What can hang from each mark:
losul: nepena
nepena: losul
tezof: fetu nepit
bipo: losul
gupa: bipo nepena
nepit: pena tezof
netero: bipo pena
pena: fetu nepit netero
fetu: bipo pena tezof

(in the rows, 128 means zero)
Known rows, with every way that one mark hangs from another:
nepit[pena[fetu netero]]: [138 123  85 140 105 121 145 131 110 139 137 156 118 111 147 129 128 147
 114 151 155 133 114 144 126 131 127 139 134 108 122 123 165 107 123 149
 140 126 135 110 138 139 116]
netero[bipo pena[fetu nepit[tezof]]]: [165 133  91 148  85 103 135 116 102 154 114 145 124 113 107 105 127 129
 124 136 120 150 112 144 151 137 140 176 112 105 118 133 164  86 117 252
 142 101 119 120 143 133 105]
tezof[fetu[bipo pena]]: [117 137 114 157 125 132 128 143 111 153 121 173 131 134 139 121 109 128
 109 142 107 112  84 145 129 142 133 137 143 105 109 112 152 126 114 139
 144 139 127 117 132 152 134]
pena[nepit netero[bipo]]: [138 122  90 121  95 126 140 124 119 146 137 137 121 119 133 131 131 139
 119 131 134 141 108 129 136 146 132 160 117 125 122 136 144 121 130 188
 135 118 118 112 131 136 113]
fetu[bipo pena[nepit[tezof] netero]]: [132 131  94 135 114 127 144 123 105 159 140 186 120 122 135 102 111 146
 109 138 105 112 107 133 127 146 155 145 126 105 113 127 173 104 129 193
 136 124 131 118 146 145 129]
pena[fetu nepit]: [150 129  99 147 118 112 134 118 121 144 123 155 131 118 115 127 128 125
 127 128 129 138 133 149 141 136 126 152 130 111 119 132 152 112 123 198
 135 114 118 130 137 135 119]
tezof[fetu]: [130 132 127 141 129 123 126 135 119 132 124 143 130 129 125 142 124 124
 120 144 120 130 125 139 134 134 129 133 138 110 126 124 146 124 118 126
 132 137 126 116 125 134 127]
gupa[bipo nepena[losul]]: [136 114 130 101 122 149 115 135 116 125 140 126 125 129  91 154 137 115
 150 111 135 143 116 114 104 133 112 104 151 116 140 114 102  98 147 148
 114 200 112 129 136 111 134]
netero[bipo[losul[nepena]] pena]: [134 124 103 138 105 140 115 123  97 132 134  84 116 115 117 156 136 132
 138 122 148 161  63 132 130 121 130 122 137 126 136 122 114 106 129 173
 113 130 105 141 139 134 121]
tezof[fetu[bipo pena] nepit]: [119 139 113 159 119 130 127 139  97 160 126 198 128 126 136 106 107 120
 100 154 103 114  87 151 133 145 142 150 141 102 112 113 160 125 114 130
 153 146 133 123 126 146 140]
nepena[losul]: [128 122 140 109 125 137 123 132 121 126 133 122 124 127 110 129 127 125
 142 125 127 139 134 124 125 126 124 122 142 133 129 129 109 117 135 132
 130 156 115 133 132 114 129]
fetu[tezof]: [122 133 145 136 133 126 123 133 109 142 120 147 128 131 128 129 119 130
 124 132 102 124 150 138 128 124 142 132 128 123 132 126 141 132 121 151
 135 121 126 133 126 122 134]
losul[nepena]: [127 121 122 136 133 132 128 121 107 125 135 128 126 119 123 160 133 123
 139 126 126 131 124 128 123 118 127 116 137 112 138 123 123 122 135 132
 113 133 117 144 137 123 128]
netero[bipo pena[fetu]]: [150 133  97 151  80 117 134 130 119 145 116 119 126 118 115 101 131 131
 120 133 139 149  78 139 139 134 120 164 118 124 117 124 138 111 115 198
 141 104 121 121 138 137 107]
fetu[bipo[losul]]: [120 124 118 124 145 136 110 131 124 135 124 114 126 132 133 131 121 140
 129 116 152 135  85 128 127 134 119 104 143 135 115 126 130 125 124 141
 126 132 122 129 133 155 138]
netero[bipo pena]: [140 132 108 137  92 129 132 126 124 136 124 105 124 124 123 110 132 131
 122 127 130 143  82 128 137 131 127 153 117 135 123 129 123 114 125 168
 135 115 125 123 130 130 116]
pena[netero]: [128 126 108 123 110 133 139 128 128 128 142 134 121 128 131 131 131 142
 114 134 134 128 109 122 123 134 131 129 130 130 126 129 139 123 128 123
 125 127 134 118 133 133 125]
nepit[pena[netero[bipo[losul]]] tezof]: [124 119 106 108 112 124 123 135  89 135 133 117 110 112 165 153 120 150
 125 152 168 148 109 126 128 131 148 128 125 120 126 127 164 101 122 162
 140 141 124  98 129 139 113]
nepit[pena tezof[fetu]]: [134 130 128 135 135 109 126 135  89 136 119 164 123 118 150 146 116 132
 124 162 128 126 151 147 137 125 148 130 137  89 127 124 177  98 119 132
 143 141 135 105 127 129 122]
nepit[tezof]: [131 130 140 122 133 117 127 127 111 128 124 137 126 125 127 127 122 130
 130 136 116 126 149 124 130 126 144 127 120 118 130 127 145 114 125 146
 129 128 130 124 134 123 126]
pena[nepit[tezof]]: [143 130 125 123 131 112 128 116 111 138 125 152 127 121 121 124 123 127
 132 131 111 128 166 134 139 133 147 141 121 109 129 137 156 105 130 181
 128 122 123 127 134 123 126]
bipo[losul]: [123 127 128 120 135 133 111 129 123 126 131 106 123 129 129 144 127 133
 131 123 150 140 116 129 128 127 131 110 142 134 128 128 129 124 124 132
 122 138 120 129 127 136 134]
pena[nepit netero]: [141 126  95 127 111 128 142 117 127 137 145 148 121 123 123 125 132 139
 117 128 127 131 127 131 132 141 136 140 129 122 126 138 147 115 134 161
 124 119 126 120 135 132 124]
netero[bipo pena[nepit]]: [151 132  93 135  94 123 133 117 122 148 124 123 123 120 113 103 134 129
 125 121 123 147  94 138 146 138 132 163 116 126 123 138 131 105 132 197
 135 112 119 126 130 130 114]
fetu[bipo pena[netero]]: [117 131  95 140 109 144 144 135 119 150 140 162 122 130 141 109 116 145
 103 134 121 113  70 129 116 142 136 132 134 123 114 117 146 127 126 137
 137 128 136 120 140 151 131]
gupa[bipo[losul]]: [130 125 131 112 132 145 104 128 134 127 130 108 124 127 115 154 134 127
 133 115 153 141 103 118 121 142 121 100 145 126 131 124 122 113 135 129
 115 168 128 124 123 140 132]
netero[bipo[losul[nepena]]]: [120 117 116 122 123 135 111 128  96 130 129  94 121 115 135 181 129 126
 145 124 152 156  92 128 125 122 126 115 135 124 135 119 117 126 126 161
 118 142  98 138 135 135 122]
tezof[nepit]: [129 130 130 131 121 126 126 121 115 135 133 153 124 120 128 114 125 117
 121 138 125 127 135 132 132 132 136 142 127 126 131 128 136 128 125 124
 138 141 133 129 120 120 132]
fetu[pena[nepit]]: [133 136 106 142 118 129 135 123 117 150 134 163 126 123 131 124 123 123
 123 129 109 119 130 146 131 138 149 151 129 112 125 129 140 118 130 162
 137 132 121 134 129 128 128]
netero[bipo[losul]]: [122 123 125 118 117 131 109 136 119 134 123  94 123 125 142 147 125 131
 134 126 157 152  99 127 129 131 126 129 128 138 125 124 124 130 120 156
 132 137 111 122 124 140 123]

Rows:
[146 121  73 147 111 120 142 120 125 155 132 166 126 122 121 106 124 145
 113 127 135 132  90 141 135 148 119 146 134 110 106 132 163 110 125 206
 135 105 126 119 150 158 123]  pena[fetu[bipo] nepit netero]
[121 136 106 147 114 128 139 143  94 152 132 186 123 130 140 121 105 142
  97 158 108 111  89 133 125 149 152 135 136  95 110 113 182 107 111 161
 144 136 137 105 143 153 126]  nepit[tezof[fetu[bipo pena[netero]]]]
[131 130 113 145 125 118 126 131  88 142 129 178 122 114 148 131 121 122
 116 164 132 128 137 157 139 132 140 145 140  97 128 124 166 111 120 103
 154 151 137 112 114 126 132]  tezof[fetu nepit[pena]]
[167 136  98 152 102 104 137 109 106 149 122 155 125 116  94 100 128 131
 123 133 116 139 126 146 147 133 142 157 125 104 120 136 170  79 121 229
 131 101 128 126 147 130 116]  netero[pena[fetu nepit[tezof]]]
[145 137 111 160  86 115 129 135  97 158 109 138 126 120 114 108 121 134
 115 137 111 146 105 149 139 130 135 169 120 121 121 120 152 112 108 220
 148  97 119 126 137 133 114]  netero[bipo pena[fetu[tezof]]]
[134 135 130 154 112 113 124 130  88 154 118 184 127 119 122 115 115 119
 115 149 105 132 149 153 136 133 144 159 129 115 126 121 161 125 109 174
 154 122 127 136 130 124 132]  pena[fetu[tezof[nepit]]]
[144 125 104 142 138 108 113 118 101 152 116 148 127 121 118 128 114 137
 132 124 143 142 116 145 141 138 133 127 137 106 109 131 170  95 116 225
 133 122 115 123 149 158 129]  pena[fetu[bipo[losul]] nepit[tezof]]
[130 123  91 131  91 125 123 136 112 138 132 113 119 117 135 144 126 143
 120 138 170 157  75 130 128 142 122 141 129 131 116 119 147 120 113 190
 136 127 113 110 138 152 111]  pena[fetu netero[bipo[losul]]]
[120 115  97 120 106 141 122 129  95 129 144  99 114 113 138 180 132 140
 132 132 160 155  77 121 120 128 131 116 137 127 134 120 126 121 129 160
 115 140 105 129 140 140 119]  pena[netero[bipo[losul[nepena]]]]
[125 128  78 134 119 143 129 125 113 159 146 153 117 128 137 123 117 147
 109 123 137 127  71 141 125 148 143 128 145 122 113 127 155 111 127 175
 131 134 121 125 141 158 136]  fetu[bipo[losul] pena[nepit netero]]
[123 130 130 135 148 120 104 138 101 140 116 137 127 134 130 146 111 136
 124 140 134 135 104 134 134 136 135 107 148 105 114 122 164 107 111 159
 130 139 123 110 136 157 134]  nepit[tezof[fetu[bipo[losul]]]]
[122 127 125 144 139 124 122 132  83 162 119 188 122 118 151  99 110 135
 116 145 115 119 135 157 132 126 142 141 131 115 122 125 163 121 124 138
 161 135 137 129 123 133 146]  fetu[bipo tezof[nepit[pena]]]
[129 124  88 145 119 127 137 134  92 152 136 194 117 115 153 111 117 141
 101 162 140 124  91 150 134 143 132 140 143 100 115 124 179 108 121 116
 152 144 145 103 125 148 131]  tezof[fetu[bipo] nepit[pena[netero]]]
[130 115  81 145 123 136 124 125  99 139 140 129 119 118 121 161 125 148
 126 127 159 148  58 134 120 130 117 103 152 112 117 118 147 110 122 176
 114 126 113 134 159 161 128]  pena[fetu[bipo[losul[nepena]]] netero]
[108 136 125 146 139 139 110 142  95 163 121 150 125 136 138 128 103 140
 116 127 109 122  96 146 121 131 150 119 145 128 118 114 148 130 117 163
 144 135 121 136 134 148 147]  fetu[bipo[losul] pena tezof]
[131 114  86 149 143 126 113 125  86 141 125 133 122 109 139 166 124 140
 142 132 171 143  83 155 126 116 115 101 156  99 120 118 150 101 127 162
 125 137 113 139 150 155 132]  nepit[pena[fetu[bipo[losul[nepena]]]]]
[143 127 105 121 114 117 141 114 111 135 139 158 120 121 124 124 126 140
 119 137 116 129 145 128 134 138 152 140 123 111 128 138 164 100 129 182
 127 122 129 118 140 127 121]  pena[nepit[tezof] netero]
[140 127  95 140 123 115 135 125 101 151 130 180 123 127 126 121 114 142
 110 145 109 125 113 137 140 151 142 140 135  94 111 132 186  98 122 188
 133 125 128 103 144 152 125]  pena[nepit[tezof[fetu[bipo]]] netero]
[141 127 115 140 124 104 131 128  93 138 118 159 125 110 144 131 121 135
 131 153 142 131 150 146 133 120 138 136 127  97 123 123 173  96 119 166
 145 125 133 115 137 130 117]  nepit[pena[fetu] tezof]
[116 128 132 132 149 132 103 137 107 150 116 130 127 137 128 130 111 143
 124 120 126 133 108 140 128 132 134 108 143 131 119 124 143 130 117 158
 133 126 120 133 133 149 144]  fetu[bipo[losul] tezof]
[156 136  95 159  84 111 131 123  98 168 112 153 127 118 109 104 123 131
 117 131 108 149 116 159 150 138 139 184 118 114 119 131 160 105 114 252
 149  94 114 127 139 131 112]  netero[bipo pena[fetu[tezof] nepit]]
[140 136 111 154  92 121 114 135  94 156 114 115 121 122 112 126 121 137
 120 132 136 161  87 151 139 131 138 151 133 127 121 121 151 108 107 222
 144 107 113 129 137 141 118]  netero[bipo[losul] pena[fetu[tezof]]]
[130 133  78 154 111 133 142 134 107 164 138 191 123 129 135 120 113 140
  99 143 112 117  84 151 133 156 141 152 143  98 108 123 175 110 121 171
 141 132 128 113 138 155 131]  tezof[fetu[bipo pena[nepit netero]]]
[147 132 111 152 121 108 128 123 103 159 115 171 131 122 116 128 119 126
 123 131 102 134 158 160 141 133 142 158 131 106 123 131 165 115 116 216
 142 103 116 134 138 128 126]  pena[fetu[tezof] nepit]
[121 128 118 140 146 130 107 139 116 140 121 127 128 136 130 141 116 136
 122 131 144 138  82 138 134 138 119 107 154 116 114 121 149 121 115 139
 131 141 121 116 131 161 137]  tezof[fetu[bipo[losul]]]
[127 118  93 119  97 130 140 136 109 138 134 133 115 112 165 137 128 149
 118 146 156 138 103 132 127 134 131 145 117 123 123 125 148 118 128 139
 144 135 128 103 127 134 112]  nepit[pena[netero[bipo]]]
[131 130  80 142 112 137 146 123 120 159 144 175 121 126 133 103 118 142
 105 129 116 115  84 138 126 150 142 147 132 116 111 128 155 117 131 175
 137 124 130 125 142 148 131]  fetu[bipo pena[nepit netero]]
[114 124 126 142 148 136 104 124  68 153 129 154 121 119 125 150 113 130
 130 129 120 138 110 146 128 122 142 108 151 119 134 121 145 122 123 156
 130 142 112 153 136 137 152]  fetu[bipo[losul[nepena]] tezof[nepit]]
[112 138 125 152 131 135 126 141 101 165 119 174 129 135 141 112 103 136
 111 131  91 107 112 145 123 134 146 137 131 119 118 115 148 134 119 160
 148 122 127 137 134 140 141]  fetu[bipo pena tezof]
[138 120  93 131  90 109 142 136  89 145 124 154 117 104 158 136 120 147
 118 162 153 140 118 137 132 135 140 158 113 101 119 121 179  99 115 191
 152 125 128  98 138 139 103]  nepit[pena[fetu netero[bipo]] tezof]
[132 130  83 132  83 134 146 130 112 158 140 158 118 118 141 125 122 136
 110 138 120 131  99 138 129 150 148 171 116 119 121 127 149 121 128 189
 144 129 118 118 130 135 114]  fetu[pena[nepit netero[bipo]]]
[149 124  85 140 112 110 141 119 108 153 129 177 125 119 121 107 117 144
 116 135 125 132 112 135 137 147 135 147 128 102 107 131 182  96 122 226
 138 106 128 114 154 154 119]  pena[fetu[bipo] nepit[tezof] netero]
[135 120  94 151 132 116 129 132 110 149 115 158 129 117 145 121 119 140
 126 137 149 125 102 150 132 127 114 134 135 106 107 123 159 111 122 159
 146 121 132 117 140 152 125]  nepit[pena[fetu[bipo]]]
[141 122  71 141 117 126 126 120 119 150 135 143 121 123 119 123 123 149
 116 123 157 146  72 144 134 148 120 129 146 117 107 131 162 105 123 207
 129 116 117 118 149 165 128]  pena[fetu[bipo[losul]] nepit netero]
[134 133 112 151  96 118 136 130  87 155 133 190 121 117 122 111 118 132
 101 154 111 134 135 148 130 138 148 157 129 117 127 122 170 121 111 177
 151 120 132 124 134 128 129]  pena[fetu[tezof[nepit]] netero]
[131 119 118 112 133 145 102 129 121 124 139 110 125 132 113 173 137 124
 142 110 157 146  90 120 108 135 118  91 150 117 141 115 124 103 139 148
 108 183 117 124 130 133 137]  gupa[bipo[losul] nepena]
[131 123  94 147 133 121 112 129  91 152 124 160 120 111 146 117 116 135
 122 141 169 141  90 158 135 131 122 128 145 112 113 123 165 106 118 153
 150 147 130 122 131 154 137]  tezof[nepit[pena[fetu[bipo[losul]]]]]
